Each row was made from one small tree. Brackets hold a mark, then the marks that hang from it, in alphabetical order. Every link used is in the known rows. Write each row's tree.
Known rows
{zudopo {bikofig bigut} kenevil}: [  6.3   5.9   3.1  16.8 -37.7 -41.7  -5.1  -6.1   3.8  47.1  -1.8  38.3
  18.9 -27.9 -21.9  20.9  -3.1]
{vure kenevil}: [  9.0  -6.8 -26.8   1.5 -26.3 -17.7 -22.1   0.7 -19.2  33.9 -10.6  10.3
 -12.4   0.6 -20.6  21.3   0.9]
{vure bikofig vufo zudopo}: [ -4.9   9.0 -29.4  13.9   8.5   0.4 -19.1   7.7  -5.8   5.4   6.7  17.8
 -23.3  18.8 -27.9  44.9  -4.2]
{kenevil {vufo bikofig}}: [ -8.2   0.6 -20.6  10.1 -37.4  -1.5 -37.9 -13.7   4.5  41.6  13.1  12.2
 -12.6 -10.4  -3.5  45.4  -5.5]
{kenevil {vufo {bikofig bigut zudopo}}}: [ -4.5  -5.3  -7.3 -11.6 -40.6 -15.3 -21.8 -12.9   1.4  59.0  32.6  12.7
 -15.0 -35.1 -13.7  49.6 -11.8]
{bikofig bigut {kenevil vufo} zudopo}: [  7.4   1.9   7.2 -20.6 -49.8 -23.6  -2.9  -9.7  -9.8  62.3  20.4  14.2
 -15.5 -37.8 -18.1  35.3 -11.3]
{kenevil {vufo {bikofig bigut}}}: [ -5.7  -1.2 -15.3  -2.9 -41.4 -14.6 -23.7 -10.4   6.5  50.5  25.7  19.6
 -21.1 -18.0 -11.3  43.7  -3.6]
{kenevil {vufo {bikofig zudopo}}}: [ -6.6  -6.3 -12.8  -0.1 -36.4  -1.3 -36.5 -17.1   1.0  49.3  19.1   6.1
  -9.3 -29.0  -6.1  47.9 -13.9]
{vure zudopo}: [  4.4   9.2 -28.2   5.2 -21.4  -8.2 -13.7 -14.5  -7.1  30.6  -5.1   7.5
 -15.5  -9.0 -15.5  38.7  -7.0]
{vufo {bikofig bigut {zudopo kenevil}}}: [ -0.2   6.3  -4.2  -2.9 -28.1 -33.0 -11.5  -2.9  -0.8  62.2  22.4  20.1
   6.9 -46.5 -21.3  46.5 -18.8]
{vure kenevil vufo}: [  6.6 -15.9 -24.6   9.5 -12.9  -6.3 -20.7   7.4 -13.7  20.7   0.0  17.2
 -13.7  14.4 -23.9  22.4  -3.8]
{vure bigut {bikofig zudopo} {kenevil vufo}}: [  0.3  -2.1 -28.4 -17.5 -14.1 -12.4 -47.7  17.1 -27.8  11.6  23.9  18.0
  -9.3  13.0 -30.0  20.6  11.5]
{vure {bikofig zudopo}}: [ -4.9   5.6 -11.0   3.6 -19.3 -15.3 -21.9  -8.5 -12.8  38.7  -1.2  13.9
 -11.7 -13.1 -26.8  42.5  -5.4]
{vufo {bikofig kenevil zudopo}}: [  2.1   3.8  -4.2 -10.9 -30.0 -25.5 -11.9  -4.8   0.2  62.2   9.5  -8.5
  -2.8 -28.3  -5.5  62.1 -13.1]
{vufo {bikofig bigut}}: [ -3.1   2.4 -14.9  -3.4 -35.1 -29.1  -9.5  -5.6   5.4  54.3  13.2  11.1
 -17.5 -15.8 -15.4  49.8  -2.7]
{zudopo {bikofig bigut} {kenevil vufo}}: [  4.8   4.4   3.1  15.6 -44.1 -29.1 -20.1  -8.6   4.6  42.6  12.1  45.5
  14.3 -30.4 -17.5  16.2  -2.5]

Which tree is each row?
[  0.8   4.8  -2.8  12.7 -37.7  -4.5 -33.3 -19.4 -12.7  47.7   9.4  30.9
   8.8 -41.2 -19.3  21.3 -22.8] => {bikofig {zudopo {kenevil vufo}}}
[  4.7   3.8   1.5 -23.8 -35.8 -38.1   3.2   1.2   3.7  70.5  21.1  -4.4
 -11.7 -35.2 -14.7  60.3  -8.3] => {vufo {bikofig bigut kenevil zudopo}}
[  4.6   1.9   1.2  -5.8 -44.7 -13.0 -17.8 -15.5 -11.1  56.5  10.3   8.4
  -7.3 -31.0 -12.1  35.7 -13.7] => {bikofig {kenevil vufo} zudopo}
[  6.8   6.3  -1.4 -10.9 -52.7 -24.8  -3.3  -7.7  -4.7  54.5  13.7  20.6
 -21.6 -18.2 -17.8  29.8  -2.2] => {bikofig bigut {kenevil vufo}}
[ 10.3   0.4   8.4  -3.5 -51.5 -32.3  -5.2  -6.0   5.1  51.9  11.2  21.6
  -2.3 -21.7 -11.4  32.7   7.0] => {zudopo {bikofig bigut {kenevil vufo}}}
[  3.5   9.6  -6.1 -13.1 -38.3 -38.8   0.4   4.4   4.2  61.1  14.8   3.3
 -15.2 -17.3 -13.5  57.8  -3.4] => {vufo {bikofig bigut kenevil}}
[  1.1  -2.2 -22.2 -11.2 -24.8 -21.7 -29.7  13.7 -21.9  24.5  15.6  31.2
 -30.9  10.0 -30.0  25.0  13.3] => {vure {bikofig bigut} {kenevil vufo}}
[ -2.6  14.4 -16.4  -1.6  -2.6 -21.3 -19.0  22.8  -5.8   9.9  17.8  19.9
  -8.2  34.1 -30.7  37.8   8.0] => {vure bigut {bikofig kenevil} vufo}
[  1.4  15.5  -3.3 -11.6 -29.8 -39.8   2.1   9.0  -8.5  46.8   4.1  19.6
 -23.3  -4.3 -28.9  45.8   7.5] => {vure {bikofig bigut kenevil}}
[ 12.7   4.5   6.7  -3.2 -44.7 -45.9   9.1  -1.6   6.1  56.6  -0.6  13.2
  -0.3 -18.0 -16.2  36.9   4.9] => {zudopo {bikofig bigut kenevil}}
[  3.4 -19.7 -15.8 -16.4  -8.8 -19.4 -13.6  17.2  -4.6  39.8  29.9   6.4
 -16.1  -9.5 -25.8  43.6  -8.6] => {vure kenevil {vufo {bikofig bigut zudopo}}}
[ -4.3  23.4 -33.6  12.7  20.1 -11.4 -31.9  24.1 -11.4 -10.2  21.9  34.6
   7.2  22.0 -34.4  31.5  -2.6] => {vure bigut bikofig vufo {zudopo kenevil}}
[  2.7   3.2  -1.0  28.3 -39.0 -15.9 -35.7 -15.9   1.7  35.4   0.4  39.2
  22.2 -23.6 -10.0  17.2  -7.1] => {zudopo bikofig {kenevil vufo}}
[  4.6   7.2   2.6  -0.2 -34.4 -30.4  -2.9  -9.4 -10.8  61.2   9.0  30.0
   6.2 -46.5 -31.6  26.0 -18.4] => {bikofig bigut {zudopo kenevil}}
[  2.5   3.9   1.7  -1.8 -43.6 -18.2 -20.6 -15.3 -11.7  56.0  21.7  39.4
   1.7 -46.8 -26.3  21.8 -19.6] => {bikofig bigut {zudopo {kenevil vufo}}}
[ -5.2   8.4 -11.3   4.4 -38.1 -22.0 -30.4  -4.6   1.0  48.5  27.0  35.0
  -3.4 -27.8 -13.7  38.1 -10.6] => {zudopo {kenevil {vufo {bikofig bigut}}}}
[ -0.6   3.5   5.1 -12.8 -12.3 -26.5   4.0  15.2  -5.0  42.0  18.7  18.8
 -17.8  -7.3 -35.4  47.6  -5.2] => {vure {bikofig bigut kenevil zudopo} vufo}
[  2.4   3.7 -40.6  -7.1  -7.6  -1.5 -40.6  13.0 -24.7   5.7   8.3  14.4
 -27.7  15.8 -20.4  31.9   6.5] => {vure bikofig {kenevil vufo} zudopo}
[  5.9  -5.4 -19.9  20.9  -7.3  -6.0 -11.3  -4.0  10.0  15.3  -0.3  13.1
   2.3   2.0 -14.6  36.1  -5.7] => {vure vufo {zudopo bikofig}}
[ -4.5   9.6 -20.7  -5.5 -13.0 -20.6 -27.1   3.4 -15.4  25.3  11.5  14.7
  -1.9   3.4 -31.4  32.9   3.7] => {vure bigut {bikofig zudopo}}
[ -4.1   5.6  -8.8   8.0 -23.3 -21.0 -29.1  -8.6  -1.8  53.3  11.1  11.4
  14.0 -39.4 -13.0  47.2 -21.9] => {vufo {bikofig {zudopo kenevil}}}
